Each row was made from one small tree. The marks that hang from a mark follow it in brackets, in alphabetical order. Every link used is in the known rows. Write each row's tree.
Known rows:
lokot(nula): [  2  10 -11  -1  -6   5  -2 -12 -12  -4 -10  -7  -4 -10  -7  -8   6   0
   7 -17 -10  23  -1   6  19   1  -4  11  -8   4   8 -11   2  -3 -20]
fubi(dagevoz gona(gode(totobi))): [  3  -4 -11   3  -2  -2  11 -13 -14  11 -13 -15   2  -4   7   0  -1   4
  15  -1  -3  24  -3  -7  10  -3  -6  14  -4   8  -5 -19  12  -9 -29]
sabu(gode(gona(fubi))): [  7  -3 -10   5  -9   3 -15 -19 -14   0  -7 -18  -6  -2  -9   0  10  10
  15  -3 -12  18  -7  -8  16   0  -2   2 -21   2   4 -13  14  -9 -31]
gona(fubi(dagevoz) gode(totobi(raza))): [  7   2  -4   6  -4  -4  -7 -12 -10  14 -14   0  15   0  18  -1  -7  -5
   7   5   2  13   0  -7  15  -2  -4   7  -5   4   6 -17   1 -14 -24]
lokot(nula totobi zene): [ -2  21 -12  -1  -2  -9  -3 -23  -9   3 -10   2  10 -14  14   2   3  -7
   4 -20 -20  12   0   5  22   0  -2  10  -3   4  17  -7   1   4 -17]
zene(lokot(totobi)): [ -3  13 -18   0 -11   4  -4 -44 -15   2 -10 -14  -3 -11  11  -6  -6   4
  16 -13   9  16  -4  17  21   6  -4  10 -13   6   6  -5   4  -3 -23]
zene(gomon lokot(nula totobi(raza))): [ -2  23 -17   8 -14   0 -11 -18 -11   2 -12   4   5 -16  20  -3 -10  10
   5 -19  15  19  -3  32  29   5   4  10  -7  15  15 -15 -11   1 -13]
gomon(zene(lokot)): [ -5  10 -15  -9 -20  -2   2 -26 -14  -2 -11 -19 -12  -4  -7   2  -4  -3
  17 -15  -2  20  -3   2  19   6  -4   9 -17   9  12  -4   9 -10 -26]
sabu(gode(gona(fubi(dagevoz)))): [  7  -9  -9   6  -6   1 -12 -13 -17   1 -11 -19   4   1  -9  10   9   5
  16  -1 -11  22  -5 -12  11  -1  -1   3 -22  -2   4 -16  17 -10 -39]
zene(lokot(totobi(gode(gona) raza))): [  1  17 -15   0 -15   5 -12 -44  -5   2 -12   2   7  -3 -13   5   1  10
  13  -8  24   4  -5  19  17   5  -2   6 -16   6  12  -4 -10  -4 -15]
gona(fubi(dagevoz) gode): [  5  -3  -6   4  -7  -5  -2 -12 -17   4 -13 -15  10   0  19  -2   0  -9
  10   1 -24  22   1  -5  15  -1  -3   5 -14   5   5 -19   8 -13 -32]
gona(fubi gode): [  5   3  -8   3 -10  -3  -5 -19 -14   4  -8 -14  -1  -4  18 -13   1  -4
   9  -2 -27  18  -1  -1  21   1  -4   4 -13   9   3 -15   5 -11 -24]
gomon(zene(lokot(nula totobi(raza)))): [ -3  23 -16  -6 -14  -7  -2 -37  -8   4 -16   5  -3 -12  20   5  -9  -1
   4 -19  11  11  -2  22  23   7   0   8 -10   0  24  -9  -8  -1 -17]
vekofem(gomon(zene(lokot)) gufe): [ -5  10 -13 -12 -13  -1   1 -24 -14  -3  -7 -21 -11   0 -14   8  -3  -5
  14 -15  14  26  -4 -12  18   7   3  16 -16  -7   8 -12  21  -7 -14]
nula(lokot): [  0  -1 -15   0 -11  11  -6 -18 -10  -3  -8 -17  -2 -15  -3  -8   1   1
  16 -12   1  19  -3   1  25   5  -4  10 -13   8   2  -9   5  -6 -26]
zene(gomon lokot(totobi)): [ -4  14 -19   6 -17   3  -6 -26 -15   2  -9 -17  -1  -9   5  -6  -8  10
  17 -15   5  23  -5  22  25   4   2  11  -9  18   6 -11   6  -4 -21]
gufe(vekofem(gomon(zene))): [  0   7 -12 -20 -14   6  -1 -16  -4  -1  -6 -16  -8   4 -17  -5   2 -12
  27 -13 -16  21   1  -9   8   0  -4  10 -13 -11  15  -7  10  -9 -21]
gufe(vekofem(gomon(zene(lokot(totobi))))): [ -3  13 -16 -17 -17   2  -3 -41  -7   1  -9 -16  -8  -2   9  -3  -7  -3
  24 -17   4  17   0   7  14   7  -2  10 -16 -13  20  -5  11  -3 -23]
totobi(lokot(zene)): [ -1   7 -11  -5  -8  -3  -9  -9  -3  -2  -8  -1   7 -13   1   1  -2  -8
  12 -15 -12  14  -2 -19  18   0  -5  12  -9  10   5  -1   3  -6 -21]
gufe(vekofem(gomon)): [  2   6 -12 -13  -9  14  -8 -15  -7  -3  -5 -14  -1  -1 -11 -13   4  -7
  25 -11  -7  22   0  -5  11   0  -5  12 -13 -10   6  -7   7  -7 -21]
gona(fubi(dagevoz)): [  6  -5  -8   1  -7   1  -5 -10 -16   2 -12 -17  10  -2  -8   0   2  -9
  15  -2 -16  24  -1  -7  16  -2  -3   7 -13   7   4 -12   6 -13 -34]
raza(totobi): [  0   9 -14  -6  -6   5  -4 -23  -6  -1 -10 -13  -2  -5 -26  -9   6  -2
  20 -10  26  17  -2  17  15  -1  -6  11 -11   1   2  -6  -7   1 -22]
gona(gode): [  0   9 -12   0 -10   1   1 -22 -13   1  -9 -12  -2  -5  11 -11   2  -4
  12  -7 -20  17  -1   2  15   0  -5   8 -11   6   3 -13   6 -10 -20]
gona(fubi gode(totobi)): [  6   2  -5   6  -7  -1  -6 -20  -9  10  -9 -13  -3  -1   8 -13  -4   4
   8  -1 -10  17   0  -6  20   0  -6   6  -5   9   2 -14  12 -10 -22]
totobi(raza(sabu(gode))): [  1  10 -15   4  -4   1  -8 -18  -4   3 -10  -2   1 -10  10  -4   0  -3
  22  -7 -14  11  -6   7  14   0  -4  12 -13   4   5 -14  13  -6 -16]
raza(totobi(gode lokot(zene))): [ -3  11  -9 -10  -8  -5 -10 -13  15  -3 -10  -1  13  -4 -34   7   2  -6
  13 -14  29   3  -1  -2  17   0  -4  14  -8   6   4  -2 -16   4 -13]
totobi(raza): [  3  12 -14  -3  -9   7  -7 -19 -11   2 -10   1   6  -8  -6  -7   0  -9
  15  -6   3  14  -3   3  17  -1  -5  10 -10   8   5  -6 -10 -11 -16]
lokot(nula totobi(gode) zene): [ -1  22 -10  -2  -4 -10  -2 -23   3   2 -11   1  15  -8 -13   9   3  -6
   1 -18 -14   4   0   6  22   1   0  11  -3   7  17  -8  -7   3 -10]
raza(totobi(gode(gona) lokot)): [  2   3 -10  -8 -11   9 -12 -22  10  -7 -11  -5  -3   2 -50   2  10  13
  18 -11  39  11  -4  10  11   0  -5   9 -14   2   2  -5  -9   3 -20]
totobi(gode(gona(fubi))): [  8   0  -6   1 -13   4 -11 -18  -4  -2  -9 -15   2   5 -38  -2  12   5
  13  -2 -14  14  -3  -3  17  -1  -3   2 -16  11   6  -8   4  -9 -24]
nula(lokot(zene)): [ -3   5 -11   0 -10   0  -7  -9  -9  -2  -6 -12   9 -17   6  -1   1  -8
  13 -15  -9  13  -2 -12  27   4  -4  10 -11  12   7  -4   6  -5 -23]
sabu(gode(gona(fubi(dagevoz)) totobi)): [  8  -9  -6   9  -3   1 -13 -14 -13   7 -11 -18   1   4 -19  10   6  13
  15   0   4  22  -5 -16  10  -1  -2   5 -13  -3   3 -15  24 -10 -37]
fubi(dagevoz gona(gode)): [  2  -3 -13   1  -5  -5  11 -12 -19   5 -13 -16   7  -7  15  -1   3  -4
  15  -2 -17  25  -4  -5  10  -2  -4  12 -12   8  -3 -20   4 -10 -31]
gufe(vekofem): [  3   6 -15 -10 -11  12  -6 -19  -6  -3  -3 -13   3  -6 -10  -2   3  -1
  27  -9 -14  16   1   1   7  -1  -8   8 -10   6   7  -4   3  -8 -23]
nula(lokot(totobi(gode))): [  1   6 -16  -2 -11   7  -5 -38   2   2 -10 -14   7 -10 -19   0  -1   3
  14 -11  12   7  -3  14  25   5  -1  11  -9   7   5 -12  -4  -2 -17]

Write each row's tree:
[  6  -4  -5  -2  -8   3  -9 -15  -1  -1 -13 -15  12   9 -49   7  14   2
  18  -1  27  15  -2   9  10  -2  -3   3 -17   1   7 -11  -4  -2 -31]  raza(totobi(gode(gona(fubi(dagevoz)))))
[  4   6 -10   0 -12   8 -11 -15  10  -5 -12  10   4  -2 -18  -2   5   8
  19  -8  -5   8  -4   3  11   1  -4   8 -13  12   9  -7   8  -2 -14]  totobi(gode(gona) lokot raza(sabu))
[  4   1 -12   1  -6   1  -3 -18   0  11 -13   8  -3 -13  23  -7 -10  10
   8  -3  16  12  -5  -9  17  -1  -5  15  -3  11  -5 -15  -7  -6 -17]  fubi(gona(gode(totobi(lokot raza))))
[  1  11  -8  -3  -5  -3 -15  -9   4   8 -10  14  12 -11   1   2 -10  -4
   9 -10  15   5  -2 -21  18  -1  -5  14   1   9   7   0  -4  -6 -13]  gode(totobi(lokot(zene) raza))
[  5  15 -14  -2 -11   6  -9 -39  -1   5 -12   5  11   0 -28   3   7   3
  15  -4   9   2  -4  15  13  -1  -2   6 -10   4  12  -7 -12  -5 -13]  lokot(totobi(gode(gona) raza))
[  8  -5  -5   1 -10   3  -7 -11  -9  -2 -12 -16  13   8 -37   9  12   0
  15   0  -9  19  -2  -7  11  -2  -2   3 -17   9   7 -12   6 -11 -32]  totobi(gode(gona(fubi(dagevoz))))
[  9  -7  -4   5  -6   5  -8 -11 -15   6 -12 -14   3   5 -23   0   6   9
  15  -1  -2  24  -2 -12  10  -2  -5   4  -9   4   7 -10  20 -10 -37]  gode(gona(fubi(dagevoz)) totobi)
[ -3  24 -11   4 -10 -10  -4  -6   4   2 -10  -2  18  -6 -19   9   1   0
   4 -20 -17  11   0  13  27  -1   5  11   1  19  16 -13  -5   3  -8]  lokot(nula totobi(gode) zene(gomon))
[ -4  13 -14   4 -16  -5  -8 -12   5   3  -7 -12  20 -12 -17   7  -4  -1
  13 -15  -5   7  -2   7  31   2   5  10  -4  23  10 -12  -3  -1 -13]  nula(lokot(totobi(gode) zene(gomon)))
[  4  11 -10   0  -7   4  -8  -8  15  -6 -14  14   6  -9  -5  -1  -2   2
   7 -15  -5   9  -1   9  19   2  -2  14  -6  10  11 -14  -2   3  -8]  totobi(gode lokot(nula) raza(sabu))
[  3   3 -12   4  -5   7 -10 -23  -9   4  -7 -15 -12   0 -26   1   7  18
  18  -8  11  18  -7  -8  10   0  -5   9 -11  -2   1  -9  21  -7 -25]  sabu(gode(gona totobi))
[  3   6 -12   3  -4   1   3 -19  -8  14 -11   1  -1  -9  16  -8  -4   5
  11   0   6  12  -5  -2  17  -2  -6  13  -3  12  -3 -15  -6  -8 -16]  fubi(gona(gode(totobi(raza))))
[ -3  27 -13   5  -7 -10 -10  -4  -5   7 -10  13  21 -14  14   3  -4  -5
   2 -18 -12  11  -1  14  27  -2   5   9   1  16  20 -11 -11   1  -9]  lokot(nula totobi(raza) zene(gomon))
[ -3   9 -13 -18 -19   6  -4 -22  -8  -4  -6 -20 -12   0  -3  -4  -4  -6
  24 -16   2  23  -1  -4  13   6  -4  11 -19  -9  16  -4  13  -8 -24]  gufe(vekofem(gomon(zene(lokot))))
[  4   4 -13   1  -3   5 -17 -20   4   7 -12   5  -1  -9  -6   4 -11   9
  12  -7  31   8  -6 -11  15   0  -4  15  -6  -1  -2 -10  -3  -8 -14]  sabu(gode(totobi(lokot raza)))
[  8  -6  -7   3  -8   4  -8 -10 -20   0 -12 -15   7   2 -13   1  11   1
  16  -2 -17  25  -2  -9  10  -2  -3   2 -17   5   8 -10  14 -11 -39]  gode(gona(fubi(dagevoz)))
[ -1   6 -10   4  -1  -7 -10 -10   9   4  -8  -3  -1 -11   8   3  -7   6
  17 -15 -12  10  -4 -20  15   2  -5  16  -3   7   3  -9  31   1 -19]  raza(sabu(gode(totobi(lokot(zene)))))
[ -5  12 -11  -4 -13  -6 -13   4  16  -3  -9  -5  14  -3 -41   6  -1  -1
  15 -16  27   9  -2   4  22  -2   1  14  -4  19   4  -8 -14   3 -11]  raza(totobi(gode lokot(zene(gomon))))
[  5   2  -6  -3 -11   4 -13 -21   2  -1  -9 -13   1   6 -49  -2  14   6
  16  -3  23  11  -3  12  17  -1  -3   2 -17   5   5  -8  -7   0 -23]  raza(totobi(gode(gona(fubi))))
[  0  16  -9  -3  -5  -5 -13  -1   0  -1 -11  19  13 -18  18   5  -3  -8
  -2 -18  -1   9  -1 -10  22   1  -2  12  -5   7  14  -5 -13  -1 -13]  totobi(lokot(nula zene) raza)
[ -2  14  -7  -8  -4  -8 -10  -6  16  -6 -11   5  11  -9 -26   9   4  -1
   2 -21  29   7   0   3  21   1  -3  13  -6   4   9  -6 -18  10 -12]  raza(totobi(gode lokot(nula zene)))
[ -4  14 -14   8 -16   3  -6   0 -14  -7  -8 -15  -6 -11   1  -4  -3  12
   6 -22   1  31  -3  17  28   5   2  11 -11  19   8 -14   6  -2 -20]  zene(gomon lokot(nula))
[  5  10  -9  -4  -9   6 -11 -11  10  -5 -14  13   8  -9 -18   5  -2   1
   0 -14  17   9  -2   3  21   1  -2  13  -7   6   9 -12 -21  -4  -8]  totobi(gode lokot(nula) raza)
[  6   8  -5  10  -5  -3  -7 -16  -1  13 -11   2   2  -4  31 -19  -6   1
  12   0 -20  10  -1   4  19   0  -6   6  -4  12   8 -16  19  -6 -16]  gona(fubi gode(totobi(raza(sabu))))
[ -2  14 -16  -2 -13   3  -3 -45  -4   0 -11 -14   3  -4 -16   2  -4   4
  14 -11  14   9  -4  17  21   6  -2  11 -13   9   5  -6  -4  -3 -16]  zene(lokot(totobi(gode)))
[ -3  13 -11 -15 -15   3  -3 -14  -6  -7  -7 -13 -14  -4   6  -2  -2  -2
  13 -23   0  26   1   2  17   7  -2  10 -17 -12  21  -9  11  -2 -22]  gufe(vekofem(gomon(zene(lokot(nula)))))
[ -4  22 -13   6  -8  -9  -5  -5  -8   3  -8  -2  12 -13   6   1  -1   0
   6 -22 -23  17  -1  12  26  -1   4   9   1  17  17 -12   2   3 -15]  lokot(nula totobi zene(gomon))
[ -3  19 -19   6 -17   2 -11 -26 -12   6 -11  -2   8 -12  13  -5 -12   6
  15 -12  16  16  -5  26  26   4   3  10  -9  17   9 -11  -8  -5 -15]  zene(gomon lokot(totobi(raza)))
[ -3   9 -15   0  -8  -4  -7 -28  -8   4  -7  -7  13 -19  17   0  -2  -6
  13 -16  -7   8  -2  -1  27   4  -2   9  -8   8  11  -5   3   0 -22]  nula(lokot(totobi zene))
[  6  -3  -4   7  -5  -3  -2 -14 -13  11 -12 -14   8   2   9  -2  -5  -1
   9   2  -8  20   1 -10  15  -1  -4   7  -6   5   3 -18  14 -12 -29]  gona(fubi(dagevoz) gode(totobi))
[  0  22 -13   1 -10   0  -7 -36   0   1 -14   6   8 -10   2   5  -6   3
   1 -15  25   5  -3  26  25   7   0  11 -10   5  14 -10 -19   1  -9]  zene(lokot(nula totobi(gode raza)))
[  5  10  -9   0  -4   7 -12 -11   4   3 -13  15  -1 -12  -2  -4  -8   9
   1 -15  24  14  -2  -2  19   1  -4  14   1   3   7  -9  -7  -1 -13]  gode(totobi(lokot(nula) raza))
[  3  16 -13  -2  -5   2   0 -33   1   0 -13  -5   5  -5 -22   2   4   2
   5 -15  -2  11  -1  19  20   1  -1  11  -5   3  12 -13  -7   2 -12]  lokot(nula totobi(gode))
[ -6  11 -16   6 -13  -4  -9 -11  -7   4  -6 -11  15 -18   9  -1  -5   0
  15 -17 -10  14  -2   6  31   2   4  10  -4  21  12 -10   6   0 -21]  nula(lokot(totobi zene(gomon)))
[  1   5 -13   7  -2   4  -4 -20  -1   6  -9 -16  -9  -4  -9  -7  -1   9
  23  -9 -11  17  -6  -1  13   1  -6  14  -6   5   0 -13  34  -2 -20]  raza(sabu(gode(totobi)))
[ -1  17 -10   3 -10  -7 -15  16   2  -2  -9  16  16 -16  10   4  -6  -1
   1 -20  -5  15  -1  -4  27  -1   3  12  -2  20  14 -10 -12  -1 -11]  totobi(lokot(nula zene(gomon)) raza)
[  9  -3  -4   6  -6   5 -13 -10 -13  10 -14   0  11   3 -13   2   2   5
  13   3  10  16  -2 -10  11  -3  -3   3  -9   3   9  -9   7 -12 -31]  gode(gona(fubi(dagevoz)) totobi(raza))
[  4 -10 -11   1  -3  -1   6 -13  -6   8 -15  -8   0  -7  13   0  -7  10
  11  -4   7  23  -3 -16  10  -1  -5  16  -4   6  -7 -18  10  -6 -31]  fubi(dagevoz gona(gode(totobi(lokot))))
[  3  20 -14   0  -4   2  -5 -31  -8   5 -13  12   8 -13  12  -4  -1  -1
   4 -14   3  11  -2  21  21   1  -2  10  -4   0  15 -11 -14   0 -13]  lokot(nula totobi(raza))
[  4   4  -9   0  -4   7  -7 -13   1  -1 -12   1  -8 -10 -10  -6  -5  13
   3 -18  14  21  -1  -5  18   2  -5  15   0   4   4 -10   7   1 -20]  gode(totobi(lokot(nula)))
